What can hang from each mark:
bedes: dano lokuv
nurarug: fovu meboz
defo: bapi nurarug
meboz: lokuv
bapi: bedes fovu
lokuv: bedes fovu kenud meboz
kenud: bapi dano
fovu: bapi lokuv nurarug
dano: bedes defo fovu

Every row comes from one small tree of marks. The marks that hang from a mark follow it in brackets, in alphabetical order. Every link used is in the known rows. Which tree was each row made from?
Known rows:
fovu{bapi}: [-0.02  0.21 -0.51  1.17 -0.97 -0.27 -0.85  0.89  1.26 -0.65  1.17 -0.01
  0.53  0.25 -1.95 -1.09 -0.04 -1.20 -1.63 -1.55  0.85 -1.70 -1.25 -1.23
 -0.12 -0.99  1.38  0.27  1.72]
meboz{lokuv}: [-2.20  0.59 -0.81 -0.17  2.13  0.80  1.40  1.45 -1.77 -0.06  0.20  0.58
  0.18  0.17 -1.75 -2.81  0.43 -2.55 -0.10  1.28 -0.73 -1.16 -1.05  1.58
  0.57  1.27  0.80 -1.39  1.04]
bapi{bedes{lokuv{kenud{dano} meboz}}}: [-0.34 -1.84  4.13 -0.92 -0.59  1.32  1.93 -0.31  2.32  0.99  1.74 -1.76
  1.18  0.48  2.38  2.35  0.15 -0.31  0.22  0.67 -1.77 -0.31  0.18 -0.41
 -2.20  1.27 -0.49 -0.22  0.27]
dano{defo fovu{bapi{bedes}}}: [ 2.63  0.35 -0.48  0.81 -1.68 -1.73 -0.03  1.61  3.80 -1.93 -1.18  3.14
  3.32 -0.81  1.65  2.70  2.14  1.65 -4.04 -2.09  3.90  0.64 -3.28 -2.08
  1.71 -0.41 -0.77 -0.28  3.22]
bapi{fovu}: [-0.04  2.07  0.08  0.08  0.72 -0.22  2.13  0.69  1.29 -0.96 -1.02  1.02
  0.92 -1.02 -0.41 -0.09  0.89 -1.58 -1.44 -0.77  1.88  0.31 -1.69 -0.66
  1.01  1.09  1.74  0.84  1.95]
bapi{bedes}: [-1.08 -0.44  3.21  0.54  0.28  0.03  2.52  0.28  1.62 -0.83  0.28  0.96
  0.67  0.66  0.76  0.47  0.35 -0.41 -1.59  0.00  1.24 -0.30 -1.48 -1.70
 -0.16  1.55  1.75 -0.24  0.12]
dano{defo{nurarug} fovu{bapi{bedes} lokuv{meboz}}}: [ 4.58  2.30 -1.18 -0.69 -1.82 -2.31  0.37  0.54  2.03 -3.14 -2.94  3.05
  2.35 -2.07  1.65  1.89  1.12  3.15 -3.76 -2.88  2.75  0.78  0.18 -0.06
  0.99 -1.12  1.04  0.14  2.07]
dano{bedes defo}: [ 0.08 -1.40 -0.01  1.82 -1.57 -0.20  1.55  1.43  1.83 -0.61 -0.74  3.44
  0.44  0.00  2.36  0.86 -0.15  0.23 -2.48 -0.81  1.71  1.48 -2.06 -0.51
  1.74  0.43 -1.63 -1.56  1.22]
meboz{lokuv{fovu kenud{dano}}}: [-0.78 -0.91 -0.43  0.25  3.49  1.31 -1.63  0.45 -2.40  2.32  3.63  0.81
  0.10  0.45 -0.72  0.77  1.06 -0.71  2.90  3.63 -1.73  0.07  0.04  0.94
  1.07  1.58 -0.91 -1.54  0.59]
nurarug{fovu{bapi lokuv{kenud{dano} meboz}}}: [-0.08 -0.75 -0.47  1.52 -0.01  0.68 -1.89 -1.42 -2.89  1.01  2.85 -2.39
 -0.27  0.38 -3.43  1.73 -1.91 -3.15  0.81 -2.13 -0.09 -1.26  2.54  0.15
 -0.98 -1.72  1.18  2.57  0.56]
bapi{bedes{dano} fovu{lokuv nurarug}}: [ 0.72  0.00  4.06 -1.73 -1.61 -0.84  2.35 -0.77  3.57 -4.10 -1.77 -0.64
  1.57 -1.18 -0.52  0.70  0.27  2.00 -3.11 -2.67  3.52  0.03 -1.83 -2.00
 -1.42  0.33  1.47  3.39  1.88]
bapi{fovu{lokuv{meboz}}}: [ 0.95  1.23  0.79 -1.25 -0.27  0.42  2.29 -0.67  0.25 -0.97 -1.51 -0.70
  0.47 -2.46 -1.08 -0.81 -0.08 -2.13 -0.45 -1.14  0.50  0.36  0.71  1.14
 -0.40  0.14  2.52  1.34  0.81]
kenud{bapi dano{bedes fovu{lokuv nurarug}}}: [ 0.05  1.78  1.92  0.20  0.48 -0.73  3.94 -2.04  2.83  1.86 -0.54  2.00
 -0.14 -1.11  2.31  6.47 -2.71  1.60 -1.06 -0.53  4.24  1.57  0.96 -2.20
  3.48 -1.85 -2.62  0.48  0.88]
bapi{fovu{lokuv{meboz} nurarug}}: [ 1.22  0.86  1.08 -1.00 -0.81 -0.07  1.93 -1.80  0.65 -0.81 -3.06 -0.09
 -0.70 -2.93 -1.59 -0.81 -0.41 -0.76 -0.06 -1.80  0.10  0.39  1.01  1.17
 -0.78 -1.21  2.41  2.46  1.45]
nurarug{fovu{bapi{bedes} lokuv{kenud}} meboz}: [-0.61 -0.83  0.44  0.93  0.06 -0.72 -2.58 -3.36 -4.33  0.14 -0.43 -3.20
 -1.57  1.34 -3.69 -0.34 -2.61 -0.19  0.50 -1.45  1.21 -3.20  1.85 -1.07
 -0.44 -2.25  1.34  4.25 -1.13]
nurarug{fovu{bapi{bedes{dano}}} meboz{lokuv{kenud}}}: [-1.78 -1.21 -0.62  0.23  1.55 -0.27 -2.57 -0.54 -3.31 -0.45  0.65 -3.04
  0.20  2.80 -3.11 -0.88 -0.49 -1.01 -0.35 -0.66  0.43 -3.80 -0.42 -1.68
 -0.17 -0.39 -0.32  2.49  0.07]
nurarug{fovu{lokuv{kenud{bapi dano}}} meboz}: [-1.49  0.36 -0.30  1.72  2.52 -0.30 -0.47 -3.40 -5.58  2.27  0.06 -2.17
 -2.53  0.57 -2.74 -0.03 -3.71 -1.65  1.97  0.85  0.91 -1.68  2.75  0.46
  1.24 -1.66  0.41  2.50 -2.27]
defo{nurarug{fovu{lokuv{kenud{dano}}} meboz}}: [-0.07  3.57 -2.19  1.73  2.90 -2.21  0.00 -2.09 -6.10 -0.10 -1.58  0.45
 -2.69  0.71 -1.98 -1.40 -2.42  0.94  0.43  0.39  0.72 -1.43  3.45  1.04
  1.42 -0.61  2.46  1.90 -1.56]
nurarug{fovu{lokuv{kenud}} meboz}: [-1.50  0.04 -1.12  1.56  1.51 -0.48 -1.61 -2.87 -6.34  1.18 -1.09 -2.42
 -3.30  0.54 -3.85 -2.99 -2.66 -1.55  2.20  0.65 -0.35 -2.05  2.41  1.24
 -0.04 -1.51  1.89  2.74 -2.04]
lokuv{bedes fovu meboz}: [ 0.55 -2.33  0.20  0.25 -0.42  1.64 -1.82 -0.20 -1.29  2.95  1.69 -0.25
 -1.52  0.72  1.98 -1.11  1.59 -0.75  4.26  3.58 -4.34  3.48  2.22  0.99
 -0.34  2.34  0.86 -4.26 -4.65]
nurarug{fovu{lokuv{bedes}} meboz}: [-2.17  0.21 -1.11  1.45  0.54 -0.77 -0.82 -3.10 -7.11  0.96 -1.96 -2.71
 -3.09  1.45 -3.08 -3.59 -2.84 -1.35  1.73  0.96  0.29 -0.72  3.02  1.51
  0.56 -0.50  1.47  1.39 -4.25]
meboz{lokuv{bedes{dano}}}: [-2.62 -0.84 -1.14 -0.66  0.78  0.50  0.27  2.56 -1.48 -0.52  1.74 -0.61
  0.67  1.89 -0.67 -3.33  0.72 -1.64  0.08  1.60 -1.65  0.01 -0.86  1.23
 -0.85  2.97 -0.71 -2.48 -1.19]
defo{bapi{fovu} nurarug{meboz{lokuv}}}: [-0.75  6.34 -3.48 -0.89  2.85 -2.32  2.25  1.03 -2.33 -3.76 -4.10  2.91
  0.86  0.68 -0.32 -1.83  2.39  1.17 -2.69 -1.74  1.88 -2.03  0.09 -0.50
  2.46 -0.33  2.48  0.74 -1.34]
nurarug{fovu}: [-2.32  1.21 -0.81  2.63  1.33  0.44  0.31  0.18 -2.60  0.14  0.52 -0.12
 -0.97  1.26 -2.43 -0.90 -0.42 -3.34 -0.22 -0.39  1.44 -0.10 -0.44 -0.25
  1.10  0.40  2.08  0.29  0.14]
nurarug{meboz{lokuv{bedes fovu{bapi}}}}: [-0.80 -0.91 -1.49 -0.33  1.20 -0.23 -2.39 -1.20 -4.19  1.57 -0.82 -1.22
 -1.39  1.41 -1.19 -3.71  0.06  0.59  2.25  3.30 -1.70 -1.02  1.00  0.82
  1.29  0.44 -0.44 -1.58 -3.04]
nurarug{meboz{lokuv{kenud}}}: [-1.48 -0.55 -1.40 -0.10  2.68 -0.30 -0.42 -0.42 -3.75  1.65 -1.01 -0.51
 -1.90  0.36 -1.75 -4.05 -0.54 -1.05  1.89  2.54 -2.82 -2.75  0.41  1.55
  0.04  0.09  0.37  0.03 -0.75]
fovu{bapi{bedes{dano}} lokuv nurarug{meboz}}: [ 1.08 -1.82  2.66 -0.67 -2.98 -1.85 -1.19 -2.83  0.84 -2.85 -2.27 -2.51
 -0.88 -0.44 -3.02 -2.66 -1.92  3.34 -2.06 -2.44  1.65 -3.13  0.24 -1.50
 -2.09 -3.35  1.15  3.78  0.11]
kenud{bapi}: [-1.32  1.23  0.87  0.83  1.59  0.97  2.08  0.58  1.82  1.33  0.90  1.14
 -0.42 -0.27  0.53  0.70 -1.38 -1.97 -0.18  0.47  1.01  0.03 -1.21 -0.98
  1.47  0.05  0.43 -1.50 -0.27]
nurarug{meboz{lokuv{bedes}}}: [-2.17 -0.40 -1.40 -0.22  1.76 -0.62  0.41 -0.67 -4.56  1.44 -1.88 -0.79
 -1.68  1.26 -0.98 -4.68 -0.69 -0.86  1.48  2.83 -2.19 -1.39  1.06  1.76
  0.62  1.10 -0.05 -1.34 -2.95]
meboz{lokuv{bedes{dano{fovu}} kenud{bapi}}}: [-1.79 -0.52 -1.70 -1.51  1.89  0.74 -1.01  2.57  0.27  1.48  2.97 -0.03
  0.60  1.58  0.78  0.62  0.40 -0.69  1.76  1.58 -2.17  0.29 -0.71  0.12
 -0.63  2.40 -2.47 -1.81 -0.56]

Write each row's tree:
[ 0.85  0.31 -0.68 -1.17 -3.37 -1.31 -1.61 -1.61  3.20  0.87 -3.37 -1.03
 -1.60  0.09  1.10  1.92 -0.31  4.58  0.12 -1.26  0.22 -1.18 -0.04 -1.90
  0.09 -3.52 -2.91  2.43  2.60] => dano{bedes{lokuv{kenud}} fovu{bapi nurarug{meboz}}}
[-1.15  2.26  2.11 -0.92 -0.45 -0.41  2.96  0.27  1.71 -3.96 -0.72  1.16
  2.77  0.11 -0.10  2.08  1.96 -0.30 -3.25 -3.54  3.94 -0.55 -1.34 -2.35
  0.14 -0.25  2.20  2.19 -0.78] => defo{bapi{bedes fovu{lokuv}}}
[ 0.97 -0.27  0.78 -1.43 -1.88 -0.31  0.96 -0.92  0.85 -1.23 -1.87 -1.01
 -0.36 -1.57 -0.71 -1.28 -0.16 -0.01  0.08 -1.58 -0.63  1.37  1.16  0.90
 -1.89  0.19  1.24  1.60 -0.34] => bapi{fovu{lokuv{bedes{dano} meboz} nurarug}}
[ 0.35 -0.74  0.42  0.76  2.29  1.92 -3.04 -0.04  0.96  3.32  3.75  1.17
 -1.65 -0.05  0.90  2.21  0.15  0.40  4.11  3.02 -1.60  1.16 -0.50 -1.19
  0.92  0.35 -0.19 -1.57 -0.81] => lokuv{fovu kenud{bapi}}
[ 0.40  1.50  0.04  0.15  0.52 -1.43  1.50 -1.63  0.22 -0.37 -4.21  0.84
 -1.17 -1.44 -1.09 -1.59  0.09  0.48 -0.59 -0.62  1.02 -0.62 -0.71 -0.48
  0.98 -0.89  1.51  2.33  1.31] => bapi{fovu{nurarug{meboz}}}
[-0.63 -0.50  3.94 -0.80 -0.97  1.45  0.56 -0.54  1.94 -0.60  0.33 -1.37
  0.68  0.70  1.62  0.37  1.09  1.65  0.02  1.92  0.95  0.64 -1.60 -0.90
 -0.16  1.36  0.27 -1.26 -0.37] => bapi{bedes{lokuv{fovu}}}
[-1.02 -0.88 -1.33 -0.54  0.71  1.11 -2.94  0.55 -2.41  1.13  2.07 -0.33
  0.25  1.72 -0.98 -1.10  1.12 -0.06  2.09  2.36 -1.24  0.55  0.12  0.61
  0.90  1.66 -0.88 -2.40 -1.41] => meboz{lokuv{bedes fovu{bapi}}}
[-1.55 -0.67 -0.81  0.40  0.83 -1.12  0.07 -1.81 -3.17  1.36 -3.45  0.31
 -2.95  0.38 -1.61 -4.23 -0.96  0.68  1.59  1.59 -2.26 -1.12  1.01  1.49
  0.01 -0.70  0.19  0.17 -1.52] => fovu{nurarug{meboz{lokuv{bedes}}}}
[ 2.96 -0.46 -1.68  0.11 -0.91 -0.66 -0.35  0.81  0.68  0.07 -1.03  2.22
  0.62 -2.87  0.91  0.24  0.98  0.04 -0.01 -0.28 -0.59  1.58  0.04  2.05
 -0.30 -0.68  0.15 -0.44  1.50] => dano{defo fovu{lokuv{kenud meboz}}}
[-0.02  2.04 -1.42  1.18 -1.64 -0.32  0.91  0.93  0.09 -1.93 -2.38  1.99
  0.02  1.13  2.52  1.11 -0.58  2.13 -2.87 -1.41  2.60  1.45 -0.82  0.43
  2.11  0.21 -1.86 -1.02  1.40] => dano{bedes{lokuv} defo{nurarug{fovu}}}
[ 0.62  0.88  0.29 -1.17 -1.80 -0.22  2.59 -0.41  1.69 -0.08 -2.13  0.51
 -0.76 -1.44  1.42  1.38 -0.19  0.39 -0.34 -0.57  0.82  1.41  1.34 -0.15
  0.88 -0.79  0.44 -0.20  0.41] => dano{bedes fovu{lokuv{meboz}}}
[-0.36 -1.20  0.57 -0.96 -1.12  2.05 -0.39  0.59  1.15  1.69  1.09 -2.62
 -0.83 -0.44  0.65 -1.80  0.30 -1.59  2.30  1.15 -4.71 -0.54  0.57  2.13
 -3.14  0.09  0.04 -0.94  0.46] => bedes{lokuv{kenud meboz}}
[-1.85 -0.05 -0.15 -0.09  3.86  1.22  0.99  0.88 -0.89  2.60  3.26  0.90
  0.64  0.37 -0.25  2.08 -1.02 -2.32  1.25  1.60 -1.15 -1.11 -0.17  0.47
  0.87  1.00 -1.69 -0.76  1.20] => meboz{lokuv{kenud{bapi dano}}}
[ 2.03 -1.53 -0.96 -1.39 -2.73  0.66 -1.24  3.63  4.69 -1.31  0.95 -1.66
  2.10 -1.05  2.58 -1.49  2.89  0.51 -0.76  0.38 -2.41  1.02 -2.52  1.30
 -2.94  0.68 -2.22 -2.18  2.11] => bedes{dano{defo fovu} lokuv{kenud meboz}}
[-1.54 -0.09 -2.54 -0.41 -0.14 -0.71 -0.14  2.97 -0.07 -1.92 -0.17  1.81
  1.79  1.37  0.26 -1.69  2.61  0.23 -1.33 -0.29 -0.14  0.84 -1.76  0.61
 -0.02  1.35 -1.71 -2.04 -0.68] => meboz{lokuv{bedes{dano{defo{bapi} fovu{nurarug}}}}}
[ 0.75 -0.62  0.07 -1.10 -3.60  0.76  0.69  3.05  4.91 -4.10 -0.87 -1.26
  3.07 -0.74  1.67 -2.37  3.40 -0.08 -3.27 -2.29 -0.15  0.61 -3.14  0.59
 -2.47 -0.44 -1.34 -1.39  0.93] => bedes{dano{defo{bapi{fovu{nurarug}}}} lokuv{meboz}}
[ 0.95 -3.67 -0.34  0.15  0.14  1.89 -4.08 -0.08 -1.36  4.48  3.69 -0.22
 -2.23  0.97  2.07  0.36  1.43 -0.25  6.38  3.72 -6.77  2.93  2.84  0.98
 -1.97  2.25  0.12 -3.03 -4.10] => lokuv{bedes fovu kenud meboz}
[-1.23  5.17 -2.75  1.25  1.18 -0.88  1.17  0.69 -3.33 -3.45 -1.22  1.83
 -0.41  1.13 -1.67 -0.85  0.98 -1.03 -1.74 -3.26  1.41 -0.61  2.17  0.18
  0.66 -1.21  4.20  0.55 -2.52] => defo{bapi nurarug{fovu{lokuv{meboz}}}}
[ 0.99  0.43 -0.13  1.94 -0.14 -1.66  3.17  0.98  2.18  0.29 -0.06  3.93
  2.09 -0.42  3.38  4.57  0.52  0.88 -3.08 -0.02  3.88  2.34 -1.29 -1.41
  3.57  0.55 -2.74 -1.46  2.07] => kenud{dano{bedes defo fovu}}
[-1.14 -0.23  0.49 -1.49  2.20  0.62  0.25  1.42  2.14  0.49  1.17  0.80
  0.68  0.27  0.26  1.75  0.52  0.29  0.45  0.39 -0.65 -0.99 -1.82 -0.96
 -0.32  0.71 -1.43  0.10  2.00] => meboz{lokuv{kenud{bapi{bedes{dano{fovu{nurarug}}}}}}}
[ 1.20 -0.53 -1.30 -0.71 -2.43 -0.11 -1.67  3.64  4.28 -2.07  1.12 -0.98
  2.15 -0.41  1.84 -1.45  2.45  1.76 -1.59  0.39 -0.11  0.69 -3.78  0.57
 -2.02  0.75 -2.64 -1.35  2.87] => bedes{dano{defo fovu} lokuv{kenud}}
[-0.36 -1.37  0.53 -0.50 -1.37  0.64  0.70 -0.98 -2.36  0.96  0.18 -1.46
 -1.56 -0.55 -0.60 -2.74 -1.52 -1.89  1.93  0.59 -2.96  1.09  3.29  2.69
 -2.10  0.66  1.76 -1.03 -3.40] => fovu{lokuv{bedes meboz}}
[-1.32  0.36 -0.12  1.31  0.35  1.11  0.54 -1.17 -3.64  0.10  0.02 -1.84
 -1.41 -0.18 -3.08 -1.62 -1.40 -3.86  0.77 -0.76  0.07 -0.03  1.95  1.53
 -0.31 -0.53  2.85  0.78 -0.94] => nurarug{fovu{lokuv{meboz}}}
[ 2.13  0.20 -1.71  0.94 -2.82 -1.57  0.07  1.76  4.14 -1.25 -1.59  3.50
  2.07 -0.47  2.49  3.52  1.26  2.07 -3.78 -2.49  3.86  1.32 -2.68 -2.33
  2.75 -1.18 -2.52 -0.56  3.44] => dano{bedes defo fovu{bapi}}
[ 0.16 -1.46  1.11 -1.11 -0.99  1.50 -3.50  0.00  2.84  0.56  1.46 -3.28
 -1.55  0.31  0.71 -2.08  0.34  3.10  2.62  2.86 -1.93 -0.12 -1.66 -0.36
 -1.74 -0.78 -2.20 -1.01 -0.63] => bedes{dano lokuv{fovu{nurarug{meboz}} kenud{bapi}}}
[ 0.43 -1.67  1.97 -0.32 -0.29  0.56 -0.20  0.30  1.53 -0.72  2.31  0.03
  0.38 -0.84  0.05  0.77 -1.76  0.34 -0.37 -0.62  0.60 -0.19 -0.74 -0.09
 -1.59 -0.05 -0.30  0.81  0.05] => fovu{lokuv{kenud{bapi{bedes{dano{defo}}}}}}
[ 1.31  2.36 -3.05  2.79  0.37 -1.50 -0.82  1.52 -1.31 -2.17 -1.01  3.49
  0.72  0.40 -0.42 -0.35  0.23  0.29 -3.17 -2.13  2.55  0.29 -1.10  0.11
  1.98 -0.11  1.09 -0.47  1.72] => dano{defo{nurarug{fovu{bapi}}}}
[ 1.69 -3.02  3.08 -0.32  1.14  2.39 -2.10 -1.68  2.85  3.96  1.90  0.89
 -2.05 -0.82  2.37  3.87  0.51  1.12  4.79  1.94 -4.02  1.57  1.07 -1.49
 -0.82 -0.47  0.08 -0.94 -1.25] => lokuv{fovu{nurarug} kenud{bapi{bedes}} meboz}
[-1.67  0.50  1.11  1.15 -0.99  0.75 -0.75 -0.47 -0.22 -1.08  0.84 -2.39
  1.01  2.05 -1.93  1.40 -0.43 -1.48 -1.82 -2.22  2.77 -1.37 -1.02 -1.90
  0.07 -0.52  0.60  1.66  1.31] => nurarug{fovu{bapi{bedes{lokuv}}}}
[ 0.88  1.45  2.52 -0.29  1.51  0.28  4.03 -2.29  1.92  1.58 -0.16  0.60
  0.84 -2.34  0.77  4.73 -2.42 -1.19 -0.59 -1.00  2.53  1.01  1.24 -0.67
  1.89 -1.15 -0.68  1.20  0.77] => kenud{bapi{fovu{lokuv{meboz} nurarug}} dano}
[ 2.40  3.49 -4.05  0.11  2.53 -2.43  0.18  1.30 -0.44 -0.16 -3.44  4.64
  0.30 -1.17  2.26  0.42  0.88  2.78 -1.21  0.82  1.08  0.36 -0.83  0.75
  3.20 -0.08 -0.98 -1.33  1.28] => dano{defo{nurarug{meboz{lokuv{kenud{bapi}}}}} fovu}
[ 1.97 -3.90 -0.84 -0.63 -3.50  0.20 -3.91  0.81  0.37 -0.30  3.38 -2.20
  0.57  0.01 -0.91 -1.13 -0.82 -0.28  0.67 -1.92 -3.23 -0.21  1.66  1.06
 -4.21 -0.53 -0.61  0.40 -1.06] => fovu{bapi lokuv{bedes{dano{defo}} kenud meboz}}
[ 0.37 -2.42 -0.26  0.41 -0.88  0.14 -0.39 -0.33 -2.20  1.30  2.72  0.38
  0.25 -0.07  0.75  1.08 -0.63 -1.25  1.69 -0.40 -2.95  1.28  3.33  2.04
 -2.29  0.11 -0.49 -0.37 -3.31] => fovu{lokuv{bedes kenud{dano{defo{bapi}}} meboz}}
[ 1.51  1.69  2.45 -1.99 -1.75 -0.61  2.43  2.08  5.02 -5.07 -1.53 -0.06
  4.16 -0.09  3.02  1.20  2.15  2.73 -5.06 -1.88  3.91  0.78 -3.88 -1.67
 -0.33  2.43 -0.68  0.38  2.57] => bapi{bedes{dano{defo{nurarug}} lokuv} fovu}
[ 0.81  1.44 -0.39 -0.74 -2.78 -1.08  0.50 -0.41  2.38 -1.21 -1.29  0.29
  0.21 -0.64 -0.06  2.32 -0.62  1.81 -1.96 -2.28  3.38  0.00  0.12 -1.86
  1.39 -2.06 -0.37  1.43  2.11] => dano{bedes fovu{bapi lokuv}}
[-0.21 -1.23  1.17 -0.44 -0.50  1.66  0.55  0.19  0.89  2.30  2.16 -2.41
  0.04 -0.34  1.20  0.06 -0.07 -1.63  1.82  1.45 -3.82 -0.26  1.12  1.83
 -2.39  0.32 -0.88 -0.96  0.55] => bedes{lokuv{kenud{dano} meboz}}
[ 0.72 -2.48  0.91 -1.46 -1.77  2.61 -3.07  2.05  2.95 -0.05  3.43 -3.95
  0.00  0.10  1.16 -2.75  2.41  0.35  2.57  2.74 -4.25  0.79 -1.06  0.89
 -3.48  1.16 -0.64 -2.67 -0.38] => bedes{dano lokuv{fovu kenud meboz}}
[ 0.52  0.93  2.23 -0.44  1.01  0.17  3.47 -2.41  1.20  2.24  0.20  0.40
  0.64 -1.47  1.46  4.98 -2.62 -0.82  0.15 -0.63  1.76  1.80  2.06 -0.52
  1.53 -0.33 -1.38  0.76 -0.72] => kenud{bapi{fovu{lokuv{bedes meboz} nurarug}} dano}
[-0.20 -1.18 -2.49  0.02  1.26 -0.52 -1.62  1.42 -1.66  1.98  2.74  1.50
  1.89  1.25  0.55  2.43  0.54 -0.22  0.72  0.80 -1.28  0.27  0.21  0.81
  0.33  1.59 -3.25 -0.84  0.99] => meboz{lokuv{bedes kenud{dano{defo fovu{bapi}}}}}
[ 0.87 -2.38  2.47  0.09  1.40  0.60 -3.14 -1.73  1.98  2.27  1.33  0.34
 -2.34  0.30  1.27  1.64 -0.03  3.64  3.48  2.65 -1.39  0.19 -0.67 -2.65
 -0.02 -0.65 -0.84  0.11 -1.56] => lokuv{fovu{nurarug{meboz}} kenud{bapi{bedes{dano}}}}
